What can hang from each mark
Q590: Q121
Q952: Q595 Q978
Q978: Q121 Q330 Q459 Q471 Q952
Q330: Q978
Q728: Q978
Q471: Q590 Q978
Q459: Q978
Q595: Q952

Known rows, with every way that one mark hangs from another
Q952(Q595): [-0.70  1.52 -3.56 -1.52 -1.89 -3.14  1.80 -0.29  1.92  0.61 -1.69 -3.61
 -0.11 -3.14  0.25  1.70  2.78  2.50 -1.84  2.97 -1.98  0.35  3.43 -3.29
  2.79]
Q728(Q978(Q121 Q330 Q471 Q952)): [-0.03  1.07 -2.35  0.02  2.13 -4.27 -0.14  3.09 -0.29 -1.25 -5.92 -2.64
 -4.67 -3.81  4.56  0.76  6.49 -2.97 -4.84  1.75  3.56  0.73 -1.75 -3.71
  2.03]
Q595(Q952(Q978(Q121 Q459 Q471))): [-1.57  1.46 -2.65  0.14  0.79  0.26 -0.61  0.59  1.40  0.65 -3.31 -0.60
 -5.85 -3.91  6.31  2.21  6.08 -2.18 -2.99  3.30  1.80  1.73  2.08 -3.45
  3.02]
Q471(Q590(Q121) Q978): [ 1.10  3.23 -2.55 -1.43 -0.77 -1.77  3.76 -0.65  4.39 -0.08  2.82 -0.35
 -0.87 -4.55  2.02  2.03  5.81 -4.99 -2.00  5.64 -0.92  3.67  4.92 -1.84
  4.49]
Q471(Q590 Q978(Q121 Q330 Q459)): [-1.03  1.02 -1.45 -0.20  0.89 -5.03  1.24  0.46  0.45  0.16  1.50  0.83
 -4.10 -4.19  5.15  1.97  6.84 -7.65 -3.04  3.53  2.86  0.60  2.29 -3.30
  4.64]
Q952(Q978(Q459)): [-0.35  0.68 -2.05 -1.88 -0.63  0.31  0.91  2.31  1.94 -0.40 -1.68 -0.84
 -2.54 -0.67  4.94 -0.33  4.24  1.59 -1.08  3.08 -0.59 -0.08  5.05 -3.56
  3.30]
Q471(Q590): [ 1.64  1.80 -2.67 -2.19 -1.71 -4.14  2.65 -0.43  3.19  1.47  1.36 -1.50
  0.21 -1.46  0.62  2.21  3.33 -1.37 -1.70  4.09 -0.87  2.00  2.44 -3.24
  3.64]
Q728(Q978(Q330)): [ 0.77  0.51 -2.56 -0.91  0.89 -4.57  2.72  2.28  1.25 -0.78 -3.01 -3.43
 -3.24 -0.89  3.18  0.28  3.08  0.89 -1.27  2.61 -0.24  1.63  0.75 -3.07
  3.21]
Q728(Q978(Q121 Q471)): [ 0.79  2.88 -3.41 -0.30  1.15 -3.08 -0.73  0.83  1.68 -0.85 -4.18 -3.22
 -4.22 -3.24  3.50  0.34  5.48 -1.29 -3.38  3.51  1.74  0.56 -0.23 -4.00
  3.88]
Q978(Q471 Q952): [ 1.26  1.48 -3.08 -1.47 -0.48 -1.36  0.99  2.95  2.20 -0.27 -3.71 -1.18
 -1.19 -3.11  1.58  0.31  4.79 -0.11 -2.96  2.79  2.76  1.99  0.60 -2.62
  2.33]
Q952(Q595 Q978(Q459 Q471)): [-1.71 -0.07 -3.05 -0.95 -0.44 -1.37  0.47  1.55  1.51 -1.04 -4.12 -1.74
 -3.35 -2.73  3.65  1.27  5.32  1.65 -1.41  2.92  1.47 -2.00  4.51 -3.96
  2.72]
Q728(Q978): [ 1.43  1.76 -2.96 -0.95 -0.33 -1.80  1.80  2.03  2.44 -0.20 -2.28 -4.14
 -2.02 -1.34  1.89  0.01  2.95  1.67 -1.23  4.15 -1.83  1.62  2.82 -2.99
  3.62]
Q330(Q978(Q471)): [ 1.74  1.74 -2.86 -0.09  0.16 -3.16  1.02  0.74  2.85 -0.70 -4.60 -1.26
 -3.86 -2.62  1.63  1.52  4.31 -1.04 -2.66  4.30  3.62  0.66  1.82 -3.61
  3.91]
Q330(Q978(Q459 Q471)): [ 1.89  1.39 -2.14  1.17  1.10 -1.85  0.32  1.74  1.71 -0.68 -4.03 -0.65
 -5.11 -3.05  3.58  2.29  5.36 -1.18 -2.30  4.42  4.51 -0.64  2.75 -3.06
  4.01]
Q459(Q978(Q330 Q471)): [-1.95  0.57 -3.09 -1.76  0.82 -4.62  1.59  0.33  2.01 -1.13 -6.19 -0.93
 -3.69 -1.45  3.20 -1.03  4.07 -0.90 -0.79  0.87  1.56  1.49 -0.30 -4.85
  1.33]
Q978(Q330): [ 0.64  0.87 -2.68 -2.19  0.13 -5.26  2.58  1.01  1.57 -0.12 -1.74 -1.03
 -1.85 -1.61  2.77  0.47  2.71  0.53 -1.70  1.34  0.22  1.96  0.22 -2.56
  2.86]
Q471(Q590 Q978(Q121)): [-0.91  2.58 -2.79 -1.53 -1.48 -3.88  1.12 -1.32  2.50  0.86  2.25 -0.61
 -1.32 -4.03  2.24  1.03  5.53 -6.56 -3.26  5.02  0.45  1.81  3.44 -4.20
  4.88]
Q330(Q978(Q121 Q471 Q952)): [ 0.44  2.29 -2.21  0.64  0.27 -2.50 -1.19  1.56  1.03 -0.57 -4.69 -1.22
 -3.71 -4.92  3.38  1.65  6.69 -3.99 -6.21  3.58  4.47 -0.15  1.51 -4.30
  2.56]
Q330(Q978(Q121 Q471)): [ 0.80  2.89 -2.86  0.16  0.71 -3.99 -0.98 -0.67  1.69 -0.67 -4.29 -1.13
 -4.55 -4.28  3.18  1.86  5.45 -3.30 -5.03  3.79  3.88 -0.22  0.86 -4.31
  3.89]
Q952(Q595 Q978(Q330)): [-3.01 -0.85 -3.00 -2.53 -1.39 -4.73  2.62  0.79  1.07 -0.62 -3.27 -2.41
 -2.02 -1.36  3.00  0.87  2.99  2.01 -1.79  0.91 -1.59 -0.82  3.67 -4.74
  1.77]
Q595(Q952): [ 0.57  2.02 -3.12 -0.46 -1.05 -1.15  2.70  0.20  3.19  2.09 -0.76 -2.79
 -1.57 -2.49  1.53  2.07  1.97  0.68 -1.32  3.72 -1.77  4.88  1.60 -1.97
  3.04]
Q978(Q121 Q471 Q952): [ 0.13  2.53 -2.85 -1.38  0.13 -2.25 -1.08  1.49  1.12 -0.18 -3.60 -1.01
 -1.86 -4.62  3.14  0.75  6.27 -2.40 -5.02  2.27  3.12  0.95 -0.07 -3.55
  2.24]

Rows
[-1.17  2.59 -2.28 -0.11  0.44 -0.54 -0.45  1.08  0.90 -0.09  0.10 -0.43
 -3.59 -4.66  5.07 -0.59  6.07 -3.80 -2.76  4.05  1.51  0.66  4.31 -2.81
  4.92] : Q471(Q978(Q121 Q459))
[-3.12  1.26 -2.47 -0.77 -0.81 -1.65 -0.90 -0.02 -0.11 -0.28 -2.28 -2.54
 -2.64 -3.63  5.40  1.52  5.62  0.50 -3.37  2.34 -1.01 -2.73  6.11 -4.70
  2.42] : Q952(Q595 Q978(Q121 Q459))
[-3.09  1.51 -3.88 -1.93 -0.96 -3.54 -0.65 -0.88  1.17 -0.63 -4.68 -2.36
 -2.84 -4.09  3.24  1.04  5.54 -0.22 -3.84  2.22  0.69 -1.83  2.96 -5.64
  2.40] : Q952(Q595 Q978(Q121 Q471))
[-0.91  0.04 -2.05 -0.50  1.21 -2.37  2.57  2.68  1.04 -0.70 -0.80  0.40
 -4.34 -2.69  4.48 -0.45  4.83 -2.36 -0.60  2.91  2.22  1.40  2.76 -2.24
  4.35] : Q471(Q978(Q330 Q459))
[-1.12 -0.23 -3.00 -2.96  0.42 -4.56  2.12  1.70  1.83 -1.44 -4.68  0.12
 -4.07 -0.81  3.96 -0.34  4.20  0.22 -1.71  1.28  2.07  0.70  0.20 -4.31
  2.94] : Q952(Q978(Q330 Q471))
[-3.81  0.27 -2.89 -2.15 -0.71 -5.65  0.50 -0.54 -0.11 -0.54 -3.10 -2.41
 -2.70 -2.91  4.66  1.01  4.51 -0.31 -3.86  0.66 -1.19 -1.39  2.86 -5.34
  1.65] : Q952(Q595 Q978(Q121 Q330))
[-4.32 -0.70 -2.46 -0.92 -1.46 -3.19  1.48  1.28  0.42 -0.28 -5.11 -3.59
 -0.69 -2.65  2.44  0.04  4.10  0.53 -2.14  0.45 -1.66  0.19  3.53 -5.34
 -1.08] : Q459(Q978(Q330 Q952(Q595)))
[-0.72  1.92 -2.45 -1.54  1.13 -5.50  2.82 -1.99  3.24 -1.55 -2.48 -0.11
 -2.68 -3.17  3.89  2.52  6.24 -4.32 -1.64  1.93  0.60  2.43  0.70 -3.67
  1.12] : Q459(Q978(Q330 Q471(Q590(Q121))))
[ 0.01  0.22 -1.38  2.06 -1.11 -0.41  0.58  2.63  0.33 -0.11 -3.44 -3.37
 -2.33 -4.48  2.61  3.27  5.54  0.03 -3.46  4.22  1.41 -1.84  6.64 -3.33
  1.70] : Q330(Q978(Q459 Q952(Q595)))
[ 2.18  1.30 -2.46 -0.86  0.34 -3.28  1.33  0.64  2.22  0.48 -0.49  0.13
 -2.71 -2.42  2.08  3.23  5.55 -2.52 -1.25  4.33  3.35  1.22  1.62 -2.39
  4.09] : Q978(Q459 Q471(Q590))
[-1.15  1.71 -2.09  1.08 -1.59 -2.33 -0.76  0.48  0.24  0.08 -3.71 -3.86
 -1.38 -5.57  2.35  2.73  5.52 -2.26 -6.23  3.38  0.66 -1.49  5.06 -4.85
  1.56] : Q330(Q978(Q121 Q952(Q595)))
[ 0.94  0.35 -2.45 -0.78  2.32 -4.22  1.17  2.30  0.73 -0.71 -3.75  0.51
 -4.86 -2.46  4.01  1.38  5.03 -0.45 -1.41  1.63  4.35  0.55 -0.86 -1.95
  3.39] : Q978(Q330 Q459 Q471)
[-0.94  1.01 -3.47 -1.28 -0.76 -0.71  2.17  0.63  3.72  0.72 -3.81 -1.20
 -3.64 -1.80  3.07  1.12  3.54  0.14 -1.20  3.56  0.26  3.56  1.80 -3.62
  2.88] : Q595(Q952(Q978(Q471)))
[ 1.66  0.56 -1.34  1.55  0.79 -0.22 -0.21  3.75  1.20 -0.85 -4.76 -0.79
 -4.20 -3.76  3.66  2.03  6.40 -1.92 -3.60  4.28  5.25 -0.59  3.41 -2.82
  2.77] : Q330(Q978(Q459 Q471 Q952))
[-1.03  1.57 -2.68  1.26 -0.54 -3.07 -1.23  0.55  0.38 -0.69 -5.72 -3.23
 -3.03 -6.11  2.13  3.09  6.53 -3.10 -6.35  3.30  3.69 -1.86  3.00 -4.89
  1.93] : Q330(Q978(Q121 Q471 Q952(Q595)))
[-1.50  0.39 -2.22 -1.42  2.31 -4.21 -0.64  1.52 -0.30 -1.45 -4.43  0.78
 -6.05 -2.62  7.40  0.44  6.66 -2.29 -3.51  0.93  3.87 -1.05  0.50 -4.16
  2.73] : Q952(Q978(Q121 Q330 Q459 Q471))
[ 0.09  1.65 -3.12 -0.31  2.49 -5.84  0.17  1.01  0.33 -1.32 -5.17 -2.35
 -5.37 -3.10  4.34  0.61  5.51 -2.40 -3.41  1.79  3.07  0.57 -2.05 -3.88
  3.55] : Q728(Q978(Q121 Q330 Q471))
[-2.57  0.80 -3.01 -0.51 -2.40 -0.11  2.08  2.72  1.87 -0.07 -1.56 -2.86
 -0.06 -4.71  0.61 -0.17  4.75 -0.76 -2.34  4.15 -0.46  0.95  5.95 -3.31
  2.72] : Q471(Q978(Q952(Q595)))
[-1.67 -0.34 -2.43 -1.61 -0.55 -2.73  3.43  0.98  2.28  0.68 -2.42 -1.47
 -3.41 -1.03  4.12  1.33  2.48  0.37 -1.47  2.12 -1.63  3.81  1.58 -3.34
  2.05] : Q595(Q952(Q978(Q330)))
[-2.31  0.77 -2.37 -0.80 -0.58 -5.24  0.48  0.89 -0.99  0.19 -3.14 -2.91
 -1.26 -4.93  3.07  2.17  5.25 -1.29 -5.46  0.52  0.44 -0.41  1.28 -3.68
  0.84] : Q978(Q121 Q330 Q952(Q595))
[ 0.53  2.19 -2.75  0.08  0.83 -1.57 -1.15  2.64  0.88 -0.74 -4.78 -3.48
 -3.16 -3.94  3.46  0.41  6.49 -2.02 -4.56  3.34  2.36  0.80  0.55 -3.59
  2.47] : Q728(Q978(Q121 Q471 Q952))
[ 0.58  1.78 -1.29  1.07  0.91  0.46 -1.39  3.88 -0.42 -0.31 -2.41 -3.47
 -3.02 -3.70  5.49  0.86  6.67 -1.37 -4.25  3.37  0.84 -0.12  3.51 -3.05
  2.31] : Q728(Q978(Q121 Q459 Q952))
[ 1.01  0.12 -1.73  0.56  2.16 -3.03  1.98  3.43  0.33 -0.94 -3.01 -2.63
 -4.48 -1.21  4.97  0.94  4.22  0.55 -0.84  2.60  0.98  0.43  1.56 -2.13
  3.15] : Q728(Q978(Q330 Q459))
[ 2.20  1.29 -3.11 -0.66 -0.02 -4.30  2.12  0.92  3.14  0.03 -2.26 -2.72
 -2.74 -1.50  0.87  2.34  4.55 -2.02 -1.23  4.88  1.50  1.43  0.92 -3.51
  4.08] : Q728(Q978(Q471(Q590)))
[-2.22  0.45 -1.54  0.08  1.32 -2.18  0.68  0.98  0.00  0.76 -2.24 -0.93
 -5.56 -2.74  7.37  2.13  4.90 -2.37 -3.34  1.71  0.05  1.89  2.00 -3.33
  2.19] : Q595(Q952(Q978(Q121 Q330 Q459)))
[-1.90  0.57 -1.22  0.25  1.37 -1.60 -0.04  3.58 -0.78 -0.63 -1.06  0.18
 -4.00 -5.16  6.35 -0.36  7.23 -5.25 -4.11  2.06  3.18  0.55  2.77 -2.72
  3.10] : Q471(Q978(Q121 Q330 Q459 Q952))
[ 0.81  1.94 -0.71  1.64  0.33 -0.59 -1.63  2.22 -0.14  0.11 -2.58 -1.69
 -3.35 -4.54  5.44  2.14  6.67 -3.23 -5.79  3.61  2.84 -0.79  4.69 -3.39
  2.43] : Q330(Q978(Q121 Q459 Q952))
[-2.70 -0.85 -3.54 -2.25 -0.36 -5.45  2.32  0.74  1.37 -1.42 -5.73 -1.78
 -3.48 -1.88  2.72  1.15  4.23  1.19 -1.73  1.19  1.24 -0.80  1.66 -4.74
  2.03] : Q952(Q595 Q978(Q330 Q471))
[ 0.28  2.07 -1.52 -0.22  0.30 -0.25 -1.49  2.44 -0.13  0.44 -1.08 -1.32
 -1.81 -4.40  4.91  1.06  6.35 -1.57 -4.72  2.74  1.21  0.19  2.95 -2.58
  2.07] : Q978(Q121 Q459 Q952)
[-0.45  2.40 -2.38 -0.99 -0.52 -0.86  1.79 -0.30  3.74 -0.93 -2.26 -0.83
 -0.59 -4.26  2.95  2.17  7.26 -4.35 -2.87  3.27  0.21  2.56  3.30 -3.78
  0.03] : Q459(Q978(Q471(Q590(Q121)) Q952))
[-0.03  0.59 -1.26 -0.07 -1.35  0.00  2.14  3.33  2.08  0.50  1.88  0.08
 -0.90 -3.59  2.68  1.21  6.52 -4.91 -1.83  5.26  1.88  1.56  5.86 -2.38
  3.83] : Q471(Q590 Q978(Q459 Q952))
[-2.15  0.09 -2.74 -1.27 -1.47 -0.65  1.10  1.45  1.14 -0.25 -2.24 -2.54
 -2.01 -2.10  3.75  1.16  4.29  2.76 -1.16  3.14 -1.45 -1.75  6.98 -4.22
  2.63] : Q952(Q595 Q978(Q459))
[-1.40 -0.76 -1.78 -0.38  0.50 -1.25  2.68  2.19  1.20  0.73 -2.23 -0.79
 -4.88 -1.44  5.79  1.88  3.56  0.06 -0.97  2.33 -0.23  2.63  2.53 -2.52
  2.21] : Q595(Q952(Q978(Q330 Q459)))
[-3.41  1.66 -2.84 -0.25 -1.84 -1.07  0.02  1.13  0.70 -0.06 -1.42 -2.80
 -0.64 -6.38  2.04  0.17  6.17 -2.89 -4.55  3.54  0.02  0.25  5.20 -3.85
  2.74] : Q471(Q978(Q121 Q952(Q595)))
[-5.01  0.45 -2.43 -0.57 -0.76 -4.16 -0.33  0.06 -0.69 -0.32 -5.00 -3.69
 -1.38 -4.41  3.84  0.39  5.45 -1.80 -4.34 -0.12 -1.24 -0.68  2.94 -6.06
 -1.17] : Q459(Q978(Q121 Q330 Q952(Q595)))
[ 2.04  1.30 -2.65  0.73  1.85 -0.87  0.40  3.07  1.60 -0.98 -4.13 -2.54
 -4.81 -2.08  3.68  0.76  5.35  0.66 -0.77  4.16  2.64  0.22  1.77 -2.58
  3.90] : Q728(Q978(Q459 Q471))
[ 0.57  0.94 -2.11  0.90  3.65 -4.46 -0.84  2.22 -0.62 -1.28 -4.87 -1.90
 -6.98 -3.44  6.28  1.50  6.78 -2.65 -3.05  2.18  4.17 -0.26 -1.07 -2.91
  3.50] : Q728(Q978(Q121 Q330 Q459 Q471))
[-2.39  1.15 -2.54 -1.63  0.49 -7.23  0.11 -2.24  1.35 -0.30 -3.63 -0.23
 -3.49 -2.69  3.75  1.35  6.07 -5.98 -3.09  1.01  2.01  0.65 -0.96 -5.94
  1.29] : Q459(Q978(Q121 Q330 Q471(Q590)))
[ 1.21 -0.65 -1.41 -0.46  1.19 -4.32  1.81  3.01  0.58 -0.15 -1.84  0.88
 -3.05 -2.86  3.42  3.41  6.75 -3.94 -2.68  2.32  5.00  0.77 -0.07 -2.16
  2.04] : Q978(Q330 Q459 Q471(Q590) Q952)
[-0.30  0.30 -2.70  0.48 -0.13 -0.85  0.15  2.97  0.48 -0.24 -3.71 -2.20
 -2.02 -4.77  2.24  2.24  6.12  0.99 -2.53  3.05  3.05 -0.99  3.17 -2.48
  1.79] : Q978(Q459 Q471 Q952(Q595))
